Known rows, with every step that occurs
sopanu > leto: [  3  -2 -23   1   3 -14 -12 -15 -16   6  -8  -1  -5   1  23  -4  -4 -14
 -10 -17   8   2  -1 -14  -3 -10  -6  -8 -18 -11   9  17   2  -9]
kosar > pivu: [ -3  -5  -9  -1  -5  -2   1  10  -3   2   6   3  -3  11   9 -13 -12 -17
  -5  -4  -3  10   5   3  -1  -3 -18  17   4   0   7  32  -1   3]
velize > kosar: [  5  -5 -30  -4   1 -10  -1  15   5  12 -15   6  -6  20  16   4 -19   4
   6   5  -4   0 -12   7  -3   5  10   1 -15   2  -5   8   2  -3]
gobule > sopanu > beno > kosar > pivu: [-16  -9  -8  -1   1  10  -2   4   0 -23  10  -1  -6 -11  10  -1  -6   4
 -15  -4  20  -2   6   2  -3   8 -24  31 -11   1  -3  14   8  22]
pivu > sopanu > beno: [ 30 -21 -56   7 -13 -24  -3  -4  25   9 -14   4   2  -1  -3  -7   1  34
 -11 -16  -4   7   9  11  -7  11 -11  -3  -3 -14   4  18  16  14]
pivu > sopanu > beno > kosar > velize: [ 13 -10 -17  -3  -2 -14   3  10  31   9 -13  -7   8  -4  -2   2   8  41
  -8  -7   3  -7 -12  13   0  17  20   1   0  -6   2 -30  14  11]
gobule > sopanu > beno: [  8 -16 -56   9  -5  -7  -8 -20  -4 -12  -4   0  -6 -11  13   9  -8  -7
 -13 -14   1  -3   9   2 -12  -1 -19  -4 -26 -11  -2  32  14  16]
pivu > beno > velize > kosar: [-11   5  14  -3   7   4  -1  12   6  10   5   1   1  26   1   9  -7  28
  11  28   4   0 -14  14   7  -1   8  -2   3  12   1 -36 -14 -14]
tuma > kosar > pivu > sopanu > beno: [  3 -14 -34   2  -8 -23   0  13  13  -9  13  -2  -6  10  14 -12  -5  36
 -12 -20 -10  13  -8   9  -6  23 -21  13   3 -16   7  12  17  29]
beno > velize: [  1  -6 -11   0  -1  -5   1   3  11  12   5  -1   5  14  -7   6   0   1
  -7  -1   5   2  -9  10   2  -3   6  -8   6  -1  12  15  -3  -8]
leto > sopanu > pivu > beno > velize: [ -8  15  41   3   1  23   1 -14 -19   3   5  -5   2  -5 -18  11  18  -4
   8  22  -2  -5  -2 -13   0 -13  22 -12  11   0  11 -26 -11 -15]
beno > velize > kosar > pivu > sopanu: [ -6  -5   9  -5   7 -11   1  37  22  19   7   4   6  32   3   2   5  35
   8  13   4   8 -17  21   5  22  14  17   8   0  11 -27  -9  10]
ganevo > pivu > sopanu: [ 34  -7 -44   5  -6 -19  -1 -12  21   8 -13   7   0 -11 -14 -11  21   2
   3 -16  -2   7  12   2   3   2   2 -12  11  -8  -3  23   1   1]
leto > sopanu > pivu > beno > kosar > velize: [-14  23  60  -7   5  28   5  -3 -22  -1  -8  -9   2 -11  -5  11  18  -8
  15  24  -2 -16 -13 -17   0 -11  38  -9   2   5  -1 -58  -8 -15]
kosar > velize: [  1  -1 -12  -3  -1  -5  -1   1   1  17  -4  -5   3   4  12   3  -7 -14
   0  -2 -14  -3 -13   7  -1  -4  17 -17  -5  -2   4   9   1  -9]
gobule > sopanu > beno > pivu: [ -7 -14 -37   5  -1   3  -5 -14  -7 -22   4   0  -1 -23  13   9 -25 -41
  -7 -22   5  -1   9  -4  -4   6 -25   8 -20  -2 -11  33  11  23]
leto > sopanu > beno > pivu > kosar > velize: [-17  14  65  -2  11  14  -3  -1 -17 -21  14  -8   8 -27  -1   6  -4 -21
   0 -18  -6 -11  -3 -17   5  -1  -2   3  12  11  -5   1   4  11]
gobule > sopanu: [  3 -10 -38   4  -1  -7  -5 -18 -12  -4  -6   2  -4  -1  18  11  -6 -29
  -5  -6   3   0   3  -5 -10 -10 -11  -7 -28 -11  -2  26   3   1]
beno > kosar > pivu: [-11  -4  16  -8  -1   5   5  17   7  -6   6   2  -2  10   6 -15  -5  -4
  -5   1  15   4  -1   0   2   3 -11  25   9   6   1   6  -4   0]
pivu > kosar: [  6  -1   3   1  -5  -6   3 -16  -5   1  -3   4   0   9   0  -8  -2 -14
  -7  -3   2   4  17  -4  -5 -14 -13 -12  -2  -1  -2   7  -1 -12]
beno > kosar > velize: [ -4   2   9 -10   4   1   4  11   9  10  -7  -7   4   4   5   4   1  -6
   0   5   2  -9 -17   4   3   2  25  -6  -1   3   0 -22   0  -9]
pivu > sopanu: [ 24 -14 -39   3  -8 -22   0  -3  16  20 -17   3   3  10   3  -7   3  10
  -5  -9  -4   8   5   6  -6   1  -3  -9  -6 -15   5   7   4   2]
ganevo > pivu > beno: [ 13   5 -18   4  -5   2  -1 -22  -1  -6   1   6  -7 -22 -10 -14  14  -7
   7   0  -3   7  18  -4   8 -14 -18  -7  19   6  -6  25  -5 -12]
ganevo > pivu > kosar > velize: [  3  14  15   0   4  -2   3 -14  -4  -4   4  -2   2 -15 -16  -2  19  -8
   4  -8 -12  -6   8  -4   8 -10   8 -25  14   7  -7   5  -2 -14]
beno > kosar > pivu > sopanu: [  3  -8   6  -5  -1  -8   4  18  22   6  -3   3   3  14   5 -16  10  16
  -5  -1  17  10   0   3   1   9  -9  22  11  -5   5 -17  -1   6]
pivu > kosar > velize: [ -4   7  17  -2   2  -2   5  -6 -10   8   0  -5   6   7   0   0   0  -9
  -2   1 -11  -6   0   0   0 -11  10 -21  -1   2  -3 -13  -1 -14]
ganevo > pivu > beno > kosar: [  3   7   7  -2   0   9   3 -11   7 -14  -2   5  -7 -18 -16 -13  18  -3
   5   5  15   0  10  -7  12 -10  -7   2  22  12 -11  -6  -6 -14]

Rows
[-17   4  15  -5   3   7  -1  20  -7   2   6   6  -7  20  19  -9 -13   7
  13  23  -5   8  -1   6   4  -1 -14  21   3  11  -6 -18 -12  -3] : velize > kosar > pivu > beno
[ 12  -3 -18   4   0  -4 -11  -9  -5 -11  -4  -1  -2 -15   4   2  -1   9
  -7 -19  -4  -3   3 -12  -6   0  -8   5   3  -7   8  48  12  13] : leto > sopanu > beno
[ 11   6  -1   2  -7   9   1  -9 -20   2 -14   1  -2  -4  -7   6   7 -26
   5  -4 -10  -4   2 -16 -11  -7  18 -12 -12  -9   5  18   3  -5] : leto > sopanu > pivu
[  0  -6 -24   1   3  -6  -2  21  21   4   2   1   1  15  -3  14 -14  46
   2   7   0  -5 -15  24   3  16  13   2  -3   5   3   6   8   8] : sopanu > beno > velize > kosar
[  9 -12 -26   1  -3 -19   0  31  23   6  -3   7  -2  15   7 -10  -7  43
   2  -1  -4   9  -3  19  -3  26  -9  23  -4  -3  -1   1   9  25] : velize > kosar > pivu > sopanu > beno
[ 14   6   2   4  -2  -2   2 -23  -2 -11   3   6  -4 -12 -17 -13  15 -15
   0 -11   0   4  23  -9   4 -12 -12 -15  12   6 -11  32  -2 -11] : ganevo > pivu > kosar
[  7   3 -14   5 -16  10   9 -17 -13   9 -12   1  -2   3 -12  -5  -2 -20
   9  17 -12   4  14  -3  -8 -15   1 -18  -7  -3  -5 -16  -3 -15] : sopanu > pivu > beno
[  5  14  39   3  -5  11   5 -21 -27  -4  -6   0   0  -4 -18   3  17 -23
   5   1  -7  -7  15 -25 -11 -16  11 -16  -4  -5  -1  -7  -1 -10] : leto > sopanu > pivu > kosar
[-12  -5   4   6   0   7  -1 -24 -15 -27  10   0   1 -24   0   4 -16 -42
 -10 -18  10  -1  22 -10  -4  -3 -40   1 -15   0 -16   9   8  17] : gobule > sopanu > beno > pivu > kosar
[-19   8  35  -3  16  13 -10  37   2 -12  21  -1   0  11   6   9   0  42
   4   4   4  -5 -20   6   6  20   9  33  16  10  13  15  -1  20] : leto > sopanu > beno > velize > kosar > pivu
[ -6  -2 -23   4  10 -11 -16 -29 -33  -6  -6  -3  -8 -10  33  12  -2 -28
 -13 -15  12  -3   3 -20  -9 -11  -9 -10 -39 -19   6  11   1  -2] : gobule > sopanu > leto
[ -5  12  10  -1   9   8  -1   5  10   2   9   5  -3  -2 -18   8  15  23
  18  21   3  -1  -7  12  16   0  13  -6  20  18  -5 -14 -17 -13] : ganevo > pivu > beno > velize > kosar
[ -2  -4   6   2   4   7  -6   1  -6 -18   4  -1   0 -26   2   3 -12 -25
  -3 -26  -2  -2  -1 -16   2   6 -18  16  10   3  -1  41   8  20] : leto > sopanu > beno > pivu
[  2  13  19   3  -5  16   0 -17 -26   1  -7  -2  -3 -10  -3   2   9 -18
  10  13  -9  -3  10 -21  -8 -17   8 -13  -2  -3   1  -7  -5 -12] : leto > sopanu > pivu > beno
[ 22   1 -32   6   6 -25 -12 -21   1   5 -12   3  -5 -18   0  -9  26   4
  -3 -26   7   5  10 -13   5   1   3 -12   1 -15   4  12   0  -1] : ganevo > pivu > sopanu > leto
[-18   2  16  -7   9   3   2  38  10   8  16   3   1  28   9   6 -11  15
   6  17   1   4 -18  19   7  14   9  18   6  11   7  -4 -10   2] : beno > velize > kosar > pivu
[-17   9  42  -4   5   9   6   0 -11   0   7  -4   9  -6  -2   2 -14 -48
   2  -8  -9  -1   1  -4   8  -5  -5 -11   5  11 -11 -18  -4  -7] : beno > pivu > kosar > velize
[  2 -11 -27   3  -6   0   1   2   8  -7   0   1   2 -13   0  -4 -33 -24
  -7 -23  -2   5   5   3   2   6 -22   9   1   4  -8  37  11  17] : sopanu > beno > pivu
[-10  13  22  -5  -6  22  12  -2  -7   9 -11  -6   3   0 -13   4   4  -9
  12  27  -5 -11  -6  -1   0  -7  30 -15  -4   6 -11 -72  -6 -19] : sopanu > pivu > beno > kosar > velize
[-13   8  29  -8   4   8   4   5  -1   5  -4  -7   2   1   6  -3  -1   6
   8  22   5  -6  -8   2   7  -8  13  -4   6   9  -4 -46  -8 -18] : pivu > beno > kosar > velize
[ -3  -2  -4  -4   8  -1   1  22  12  15  -1   3   2  29   5  16 -10  22
   6  13   4  -3 -22  19   5   9  23  -3  -5   6   4  -5  -6  -6] : beno > velize > kosar
[  0  12  24   0  -9   7  13 -13 -15  14  -6  -5   5   6 -13   6   2 -23
   8  10 -20  -7   5  -2  -7 -10  26 -34 -12  -1  -5 -38   0 -17] : sopanu > pivu > kosar > velize
[-22   4  31  -1   0  12   0   7  -2   3  25  -2   2  10  -2  -7   2   8
  -3  20   5  10   3   6  10  -8 -16  15  25   9  12  -6 -16 -10] : kosar > pivu > beno > velize
[-11  -3   2  -7   3  -4   0  30   0   4   1   7  -6  24  16  -4 -18   1
   8   9  -3   8  -9   8   0  11  -1  20  -5   7  -3  10  -3   6] : velize > kosar > pivu
[  5  -6 -42   7 -10   5   4 -25 -19   2 -15   1  -4  -2   4  14  -2 -39
   1   3  -7  -3  10  -5 -16  -9  12 -22 -40 -15  -6   5   4  -1] : gobule > sopanu > pivu
[-13   5  -1   0  -7  23   7 -25 -19  -8  -9  -2  -5  -9  -2   8   6 -29
   4  23  13  -7  12 -11 -10 -13   5  -8 -28  -4 -16 -50  -5 -11] : gobule > sopanu > pivu > beno > kosar
[  2  -1  10   4   4   4  -9   3   4  -8  10  -4   3  -6  -8  11  10  21
  -9 -11   6  -6  -9  -1   3   3   2   3  13  -2  18  33   5  11] : leto > sopanu > beno > velize
[ 14 -17 -31   6 -10 -17  -2   9  20   3   2   2   2   1   2 -17  -3  31
 -11 -15  -3  14  10  10  -4  15 -25  21   7 -10   7  24  11  22] : kosar > pivu > sopanu > beno
[ -4  16  24  -6   6  11   2  -6   6  -6   2  -4  -1 -21 -14  -5  18  -1
   8  13   4  -7  -4  -2  16  -7  16  -5  21  15 -11 -30 -10 -16] : ganevo > pivu > beno > kosar > velize
[-11   2  11  -1  -5   4   0  -1 -10  -2  12   2  -4   5   7 -17  -8 -10
  -1  11  -3  13  13  -2   2 -11 -33  14  13   6   2   7  -9  -6] : kosar > pivu > beno
[  9 -10 -19   0  -6 -18   2  12  13  14  -2   4   4  12   6 -18   5   3
  -7  -7  -2  15   7   5  -2   6 -19  13   4  -8   8  11  -1   8] : kosar > pivu > sopanu
[ -7   0   5   1   0   2  -1  -4   2  10   7  -1   3   9  -3   2   1   6
  -1  14   5   5  -1   7   6 -12  -9  -6  13   4  10 -11 -10 -17] : pivu > beno > velize
[ 20  -3 -14  -1   0  -7   2   5  36  -2  -8  -3   5 -27 -21  -2  27  40
   0 -14   4  -7  -4  10   9  20  23  -5  15   0  -7 -11  11  13] : ganevo > pivu > sopanu > beno > kosar > velize
[-25  -4  -4   0  11   6  -6  21   3 -13  21   1  -3   8  16  18  -9  26
  -2  11   9  -2 -12  21   1  18   0  25 -15   3   5   4   1  23] : gobule > sopanu > beno > velize > kosar > pivu
[ -7   5  42   2   5  10  -4 -11 -14 -27  12  -1   3 -24  -5  -2 -10 -27
  -4 -24   3  -3  11 -23   0  -4 -27   8  11   6  -7  18   6  13] : leto > sopanu > beno > pivu > kosar
[ 15 -13 -27   2   1 -17  -1  24  37  17  -5   2   7  23  -8  10   0  61
   2   4   4  -1 -15  28   0  26  17   0   1  -3   8 -15   7  14] : pivu > sopanu > beno > velize > kosar
[ -5  22  57  -1   5  15   4 -12 -32   1  -3  -8   5  -6 -10  12  19 -21
  11   7 -15 -13  -1 -20  -7 -12  36 -23  -6  -1  -1 -28  -3 -14] : leto > sopanu > pivu > kosar > velize
